In the rows, 128 means zero.
Known rows, with every way that one mark hangs from another:
[Z_223 Z_49]: [145 147 119 124 151  90 143 113 115 136 133 158 157  84 130 138 101 135
 160 110  91 113 106 118  98 139 114 149 175 155 112 124 134 133 144 133
 113 177 107 160 121 166 107 130 108 122 152 124 137 131 152 150 127  94
 125 155 125 157  90 117 181 180  99 133 167 108 140  68 132 144 145]
[Z_485 [Z_8 [Z_49 Z_223]] Z_257]: [146 120 105 121  49 116  29 106 128 123 147 151 122  40 105 126  92 146
  91 148  98 150 132 154  72  92 136 125 154 139 169 141 111 140 107 158
 131 187 171 142 163 187 138 131 126 121 133 144 176 114 101 115 126  62
 100 170  52 137 126 209 151 115 129 145 118 167 137 131  89 147 148]
[Z_223 Z_49 Z_485 [Z_634 Z_8]]: [120 162 123 104 156 161 177 110  78 152 109 155 165  89 103 160 107 146
  94 114 130  66  61  86 110 147  99 137 143 121  97 139  93 120 162 119
 177 121  91 130 114 132 122 124 144 127 146 103 138 161 130 145 140 109
 114 158 171 139 118 133 181 185  91  98 153  92 101  72 128 120 139]
[Z_485 Z_8 Z_257]: [174  99 119 101 101 106  64 110 127 141 157 153 148  75 132  99 102 145
 103 145 127 163 144 143 102  85 134 131 148 159 135 131 127 179 133 131
 111 209 166 146 156 180  97 119  98 121 121 139 168 125 137 140 139  91
 112 131 115 133 126 175 157 136 110 135 138 177 148 137  90 140 135]
[Z_634 Z_223]: [129 107 116 114 179  92 136 155 161 124 172 167 131  88 124 107 126 159
 153 139  96 125 145 127 132 117 115 179 164 162 126 104 132 167 106 164
 100 204 101 165 124 169 118  96  93 110 156 163 119 138 169 139 153  98
 106 148 137 142 100 134 155 155 118 115 134 119 135  57 114  99 156]
[Z_634 [Z_8 [Z_485 Z_223]]]: [ 80  86 110 109 105 113 106 116  92 173 136 149 160  86 113 163 123 186
 176 126  98 134 130 128 135 111 112 151 138 149 165 122 118 148 147 120
 123 201  63 116 100 119  88 114 140 140 179 120 179 129 163 156 146 101
 119 167 131 133 103 168 208 144 167 104  44 128 118  22 153  79 148]
[Z_485 [Z_223 Z_49 Z_634]]: [129 130  98  98 123 109 135 100  73 162  92 167 150  87 123 167  84 149
 120 112  96 104  98 121 112 151 140 117 148 153 126 134  97  98 182 149
 145 167  81 123 111 110 141 138 120 119 174 105 138 148 146 171 130 102
 123 152 118 166  86 120 185 149 115 144  90 111 144  51 152 143 161]
[Z_634 Z_8 [Z_223 Z_49]]: [ 91 136 127 125 201 118 146 149  87 112 163 162 156  53 102 113 133 157
 154  92  95 108 112 100 123 117 100 157 168 144 112  97 111 159 139 112
 111 152  75 163 107 149 106  81 108 138 161 135 133 127 172 167 178 103
 114 147 151 130  84 131 205 180 113 115 129 120  89  41 114  93 128]
[Z_8 Z_49 [Z_485 Z_223]]: [ 95  99  89 138  83  88  76  93  92 160 140 142 155  88 125 181 101 188
 176 115  67 158 139 156 106 125 115 158 158 132 167 125 139 124 128 143
 104 217  98 120 113 129 133 161 140 118 166 136 164  96 129 150 108  46
 102 163  61 154 119 165 179 144 186 120  66 114 144  24 150  97 181]
[Z_257 [Z_49 [Z_8 [Z_485 Z_223]]]]: [134  73 122 127 128 113 107  90 136 152 101 196 162  96 126 166  99 183
 192 116 102 146 165 173 116 134 105 159 148 139 186 131 101 116 146 143
 113 150 120 144 129 126 150 164 122 119 147 146 176 101 139 119 121  86
 124 124 109 117 128 126 193 117 192 149  88 132 139  30 175 118 156]
[Z_257 [Z_49 Z_8 [Z_223 Z_634]]]: [167 101 121 102  91 134 152 121 184 153  79 218 114 100  96 161  82 106
  98 160 109  88 121 148 108 167 126 132 131 149 167 137  60 104 128 203
 149 105 140 153 137 160 171 117 137 101 137 137 138 166 122  86 157 120
 116 138 120 134 110 124 155 102 117 142 136 114 160  60 174 167 165]
[Z_634 Z_8 [Z_223 Z_49 [Z_485 Z_257]]]: [ 85 154 156 129 224 155 120 133  86 111 166 166 166  35  97 109 136 191
 113  81 124  96 124 101  93  85  96 191 163 125 116 119 108 156 150  96
 161 132 103 151 125 159 131 137 109 140 148 129 138 120 150 147 163  94
 118 124 161 110 120 151 198 195 106 102 145 144  64  95  86 107 110]
[Z_485 [Z_8 Z_49] Z_223 Z_257]: [125  83  88 120  73 107  24  86  94 131 158 158 164  39 128 143  79 185
 107 134 101 195 150 154  84  93 146 112 158 137 166 147 135 158 146 139
 120 214 139 116 163 140 132 158 111 131 141 130 178  98 118 154 125  52
 105 143  51 145 129 201 171 120 144 155  76 175 138 125  96 128 140]
[Z_223 [Z_634 [Z_8 Z_485]]]: [117  93 115  92  92 133 144 119  92 198 115 133 145 125 105 164 128 147
 134 136  97 103 106 114 151 121 116 139 124 147 134 122  89 137 135 120
 128 174  98 122 110 132  87  86 162 127 149 118 164 158 149 135 162 114
  93 150 147 143 124 164 170 167 158  82  94 110 134  21 153  91 179]
[Z_257 [Z_49 Z_223]]: [133 138 127 117  97 117 130 142 189 134 130 182 109  70  94 166  95 111
 146 158  98 119 145 154 107 146 127 141 141 152 165 115 107 118 107 196
 123 150 111 172 126 176 134 110 107 109 144 153 154 153 158 124 151  82
 132 162  99 130  82 154 168 123 105 142 128 104 142  40 164 153 155]
[Z_485 Z_8 [Z_223 Z_634] [Z_257 Z_49]]: [149  89 122  79  91 144  62  95 104 157 104 199 154  50 119 159  66 164
  74 147 127 156 166 157 116 109 155  85 118 148 165 132  82 122 175 154
 141 155 143 121 162 122 153 136 107 122 123 125 188 152 139 160 148  89
 122 105  70 133 119 167 183  99 127 171  69 169 156 100 130 148 156]
[Z_257 [Z_49 [Z_8 Z_485]]]: [160  82 141 135 135 110 136 104 164 144 112 185 161 113 127 149 103 148
 196 120 109 140 162 167 128 130  96 166 152 146 161 125 110 126 120 132
 100 134 157 162 130 157 132 144 123 108 131 150 166 117 132 102 133  80
 114 115 129 117 135 126 169 133 175 130 140 122 148  35 166 122 163]
[Z_49 [Z_8 Z_485] Z_257]: [150  65 134 142 109 102 158 109 150 146  99 175 162 158 150 120 111 168
 193 124 116 127 132 142 141 123  97 170 149 135 158 129 137 148  99 137
 108 173 164 146 128 132 132 140 142 111 157 128 161 110 121  56 121  93
 100 125 155 117 148 129 133 135 152  93 137 124 141  85 154 124 151]
[Z_8 Z_485]: [144 108 121 117 113  88 116 117 135 169 142 133 143 125 133 139 117 156
 191 126  93 125 139 140 128 118 101 172 150 163 143 118 137 138 119 127
  96 206 122 142 113 162  96 119 129 118 153 149 158 127 148 130 121  88
 103 151 124 144 121 147 155 167 151 112 119 115 145  35 146 101 166]
[Z_223 Z_485]: [150 138 118 123 151 113 142 128 165 135 150 169 139  99 135 131 108 145
 136 138 126 101 115 123  93 133 104 181 154 145 120 127 139 160 116 160
 148 193 113 144 132 166 117 146 112  98 135 138 117 141 146 117  96  88
 116 157 154 131 130 141 156 159  93 113 169  94 134  88 118 115 134]
[Z_49 [Z_223 Z_634] Z_257]: [137 118 123 102  62 124 173 142 169 160  79 180  97 128 112 143  94 128
  95 170 102  78 105 121 128 145 152 124 121 152 150 125 110 127 108 199
 143 171 123 146 123 140 161  98 145 109 172 110 143 178 137  75 145 124
 112 153 122 144 109 164 118 114  83  90 104  87 159  93 164 157 171]

Rows:
[130 128 148 121  88 129  95 132 176 149 130 183 102  53  95 149  86 127
 119 146  98 140 169 161  96 116 143 153 133 153 177 112  96 122 125 175
 137 153 130 172 130 187 146 123 113 128 128 148 171 146 155 123 160  78
 128 127  75 124  99 177 168 121 105 146 124 132 133  72 153 166 152] => [Z_485 [Z_257 [Z_49 Z_223]]]
[148 132 101 147 111 126 125 104 135 103 132 164 178  86 147 129  89 168
 119 141 135 132 113 132  90 129  98 128 168 109 130 136 165 174  82 158
 134 181 178 124 174 144 141 146 142 106 131 113 163 108  91  86  86  49
 101 164 116 110 154 172 126 128  98 109 168 104 133 151 108 109 134] => [Z_223 [Z_485 [Z_8 [Z_49 Z_257]]]]
[171  94 110  99  79 117 144 116 166 160  96 195 105 121 110 142  90 122
  89 161 106  74  91 135 110 148 135 145 128 156 154 154  72 125 129 199
 156 151 123 147 136 161 166 118 134 104 161 131 113 167 113  67 143 138
 103 161 140 156 115 140 142 116 114 116 129 127 168  77 151 156 161] => [Z_49 Z_8 [Z_223 Z_634]]
[154  88 127 132  93 111 162 130 194 126  98 209 121 114 128 119  97 135
 136 160 117  97 108 141 112 147 126 156 144 145 165 140 120 150  89 195
 138 164 140 159 136 156 158 120 138 109 175 125 134 139 122  37 139 120
 122 150 147 119 112 145 133 102  96 101 133 121 149 119 150 161 134] => [Z_49 Z_8 Z_223 Z_257]
[122  87 104  91  86 108 110 104  94 201 105 152 139 129 130 170 108 176
 147 136  89 112 133 141 129 125 129 144 126 156 159 130 104 110 159 151
 127 201  93 109 110 113 135 135 137 120 180 128 156 148 139 150 124 106
 104 152 109 155 121 147 170 141 172 111  46 109 158  28 170 104 181] => [Z_8 [Z_485 [Z_223 Z_634]]]
[140 137 157 139 228 132 124 108 115  95 145 193 170  68 135  92 129 193
 116  72 139  96 136 125  76 103  91 210 178 124 129 141 104 143 141 115
 162 124 147 158 144 168 179 189  90 120 140 147 119  88 107 108 124  86
 107 108 162 108 146 107 169 167 123 128 171 156  90 127  84 133 117] => [Z_634 [Z_223 [Z_49 Z_8] [Z_485 Z_257]]]
[115 153 131 116 145 169 207 118  89 135  72 174 173 101 122 153 103 157
  91 115 138  56  65  84 121 143 108 131 133 109 104 138 110 131 141 122
 170 112 113 127 122 111 137 123 159 128 157  67 144 167 129  99 140 113
 121 136 179 115 125 136 164 166  82  76 155  85 102  99 155 129 133] => [Z_223 [Z_49 Z_257] Z_485 [Z_634 Z_8]]
[115 120 122  95  83 163 150 143 153 162 104 185 120  71  67 182  90 109
  87 167 102  93 109 115 132 148 137 110 121 137 151 120  67 107 129 180
 152 116  91 145 119 152 134  70 143 128 139 122 160 189 159 130 191 112
 118 152 107 135  86 172 183 117 107 119 103  98 131  31 179 137 157] => [Z_257 [Z_49 [Z_223 [Z_634 Z_8]]]]
[124 100 150 153 187 105 168 115 106 103 102 175 167 111 141 102 141 196
 194  75 102  95 144 138 131 108  86 178 175 135 146 117 120 127 112 117
  93 136 157 161 124 125 154 147 129 121 183 146 151  83 108  81 129  93
 107 109 158 112 134  90 156 156 157  96 128 124 110  79 139 112 150] => [Z_634 [Z_223 [Z_49 [Z_8 Z_485] Z_257]]]
[ 98 123 127 118 200 141 146 153 140 121 181 176 147  74  98 117 141 179
 126 128 124  98 118  96 115 117  95 196 158 133 120 108 116 180 112 148
 143 172  80 144 120 156 109 105 111 122 148 144 121 137 166 126 145 104
 101 159 180 109 121 149 180 170 107  81 136 110  90  66 102  72 121] => [Z_634 Z_8 [Z_223 Z_485]]
[133 147 131 132 112 130 160 138 194 120 118 190 109 100 123 129 109 151
 122 156 129  69 112 124  94 146 115 181 146 135 155 124 145 138  79 197
 157 175 130 148 132 153 157 142 141 107 176 119 137 154 135  63  97 100
 129 170 143 111 118 154 131 131  67  91 147  83 122 118 148 150 134] => [Z_49 [Z_223 Z_485] Z_257]
[150 112 104  95  32 133  53 105 113 154 121 144 119  59  94 144  85 141
  50 151  96 126 123 142  87  99 154 104 134 135 156 159  83 131 122 163
 150 172 173 125 164 170 156 126 145 115 139 130 166 139  98 113 139  80
  91 160  48 149 139 209 138 109 123 139  95 156 152 118 105 154 171] => [Z_485 [Z_8 [Z_49 [Z_223 Z_634]]] Z_257]
[ 70 115 129 138 117 129 140  99  59 142  97 160 185  87 129 161 116 195
 185  90 101 112 115 120 132 124 109 132 144 124 157 111 132 118 148  98
 118 165  84 126  99  89 112 127 157 155 198  86 200 113 144 135 144  92
 137 143 129 119 101 141 202 156 152  93  54 113  97  52 169 101 134] => [Z_634 [Z_8 [Z_485 [Z_223 [Z_49 Z_257]]]]]
[164 126 136  83  62 156  75 116 146 165 106 187  99  52  92 144  81 133
  58 164 121 117 160 158 108 109 152  94 123 147 172 132  65 116 137 173
 152 130 177 146 168 160 160 111 118 119 120 141 187 164 122 124 149 105
 119 130  67 130 121 174 158  91 100 164  99 155 151 105 132 173 164] => [Z_485 Z_8 [Z_257 [Z_49 [Z_223 Z_634]]]]
[143 106 106 127 149  91 125  88 107 123 107 193 177  80 139 138  86 167
 158  97 111 122 100 133  84 142 118 150 164 153 146 145 113 133 159 139
 133 161  95 142 120 127 146 167 103 123 177 114 136 104 123 137 122 101
 131 141 144 148  92 102 199 140 134 150 122 140 138  79 132 147 129] => [Z_485 [Z_223 [Z_49 Z_8]]]
[169 142 146 115 141 152  81 106 155 120 143 182 157  40 120 131  91 164
 100 138 158 148 166 157  83 102 104 142 150 133 151 130 120 151 129 136
 142 147 182 146 181 172 128 158  98 113  92 142 180 132 126 126 104  67
 126 121 113 102 145 172 174 129 103 151 164 152 127 137  99 142 127] => [Z_223 [Z_485 Z_8 [Z_257 Z_49]]]
[152  97 119 127  87 101 115 109 162 149 120 164 121 115 114 132 120 152
 172 132  92  92 127 152 104 130 102 177 152 157 178 133  99 124 100 164
 126 167 142 148 121 164 134 135 136 108 175 152 151 113 102  72 119 107
 116 163 129 129 126 137 157 129 158 108 109 136 136  61 152 136 150] => [Z_49 [Z_8 Z_485] Z_223]
[125 127 114  93 136 161 160 125 122 173 129 171 152 109 104 155 104 139
  83 152 129  77  76  92 119 137 106 156 123 133 112 142 103 153 138 149
 173 149  89 117 115 142 110 105 144 118 131 109 131 174 149 119 148 118
 105 163 178 141 130 169 164 164  95  89 143  97 121  68 129 104 143] => [Z_223 Z_485 [Z_634 Z_8]]
[159 117 134 138 107 137 169 119 197 107  99 217 129 115 132 116 104 154
 118 151 143  67 109 134  90 151 103 182 148 127 160 148 130 146  83 192
 172 147 147 146 143 160 177 156 142 106 170 121 129 131 102  18 101 105
 124 161 171 100 138 139 133 117  90  89 161 112 121 145 142 157 114] => [Z_49 Z_8 [Z_223 Z_485] Z_257]
[114 152 131 100 107 186 159 140 154 152  97 195 119  70  72 190 102 134
  79 160 128  62  98 115 112 153 119 134 115 123 147 130  70 108 124 183
 177 100  92 142 134 148 147 105 150 118 132 123 154 185 147 110 157 110
 123 165 132 112 118 167 178 130  98 115 127  83 108  50 164 136 146] => [Z_257 [Z_49 [Z_223 Z_485 [Z_634 Z_8]]]]
[147 106  87 141  81  97 118 115 130 113 127 156 170  90 141 124  83 147
 136 138 107 170 124 134 111 116 120 104 166 130 134 128 164 174  95 153
  97 198 174 131 164 146 119 119 138 106 136 115 170 117 112 100 121  48
  99 157  96 132 135 169 127 118 117 120 148 115 146 120 116 124 147] => [Z_485 [Z_8 [Z_49 Z_257]]]
[ 72  82  85 122  70 136 144 108  87 152  91 182 173 103 115 180  77 165
 100 152  93 137  83 106 137 139 157 107 124 115 146 140 125 139 139 166
 147 179  77 108 118  89 149 109 175 135 168  78 158 145 140 123 177  88
  88 144  98 147 112 192 158 124 131  85  58 105 127  59 166 105 164] => [Z_485 [Z_223 [Z_634 [Z_8 [Z_49 Z_257]]]]]
[168 141 121  93  63 155 144 119 158 135  86 179 111  99 116 126 102 147
  63 165 146  45 100 127  98 136 120 116 131 128 148 140 111 136  93 192
 163 147 165 122 174 135 170 122 152 106 164 110 153 168  96  58  90 114
 117 171 143 118 139 164 122 103  74 102 130 104 143 144 127 140 141] => [Z_49 [Z_223 [Z_485 Z_8] Z_634] Z_257]
[144  88 115 114 123 121 173  82  89 135  52 209 170 123 142 153  69 168
 121 109 114  93  85 125 119 161 133 115 140 132 148 152 105 115 161 155
 152 136 117 128 133  88 184 161 137 114 177  88 135 132 107  94 139 118
 119 116 145 138 108 104 161 121 117 125 108 114 151 110 163 156 148] => [Z_485 [Z_223 [Z_49 Z_8 Z_257] Z_634]]
[ 90  80  99 135  58 122 127  98  85 173  80 161 158 129 130 180  90 193
 146 128  86 127 122 138 137 137 135 127 131 122 164 131 134 103 128 148
 124 192 125 100 118  88 170 161 175 121 180 103 175 122 113 117 116  61
  89 144  65 156 135 171 135 128 177  93  47  88 145  51 182 100 198] => [Z_8 [Z_49 Z_257] [Z_485 [Z_223 Z_634]]]
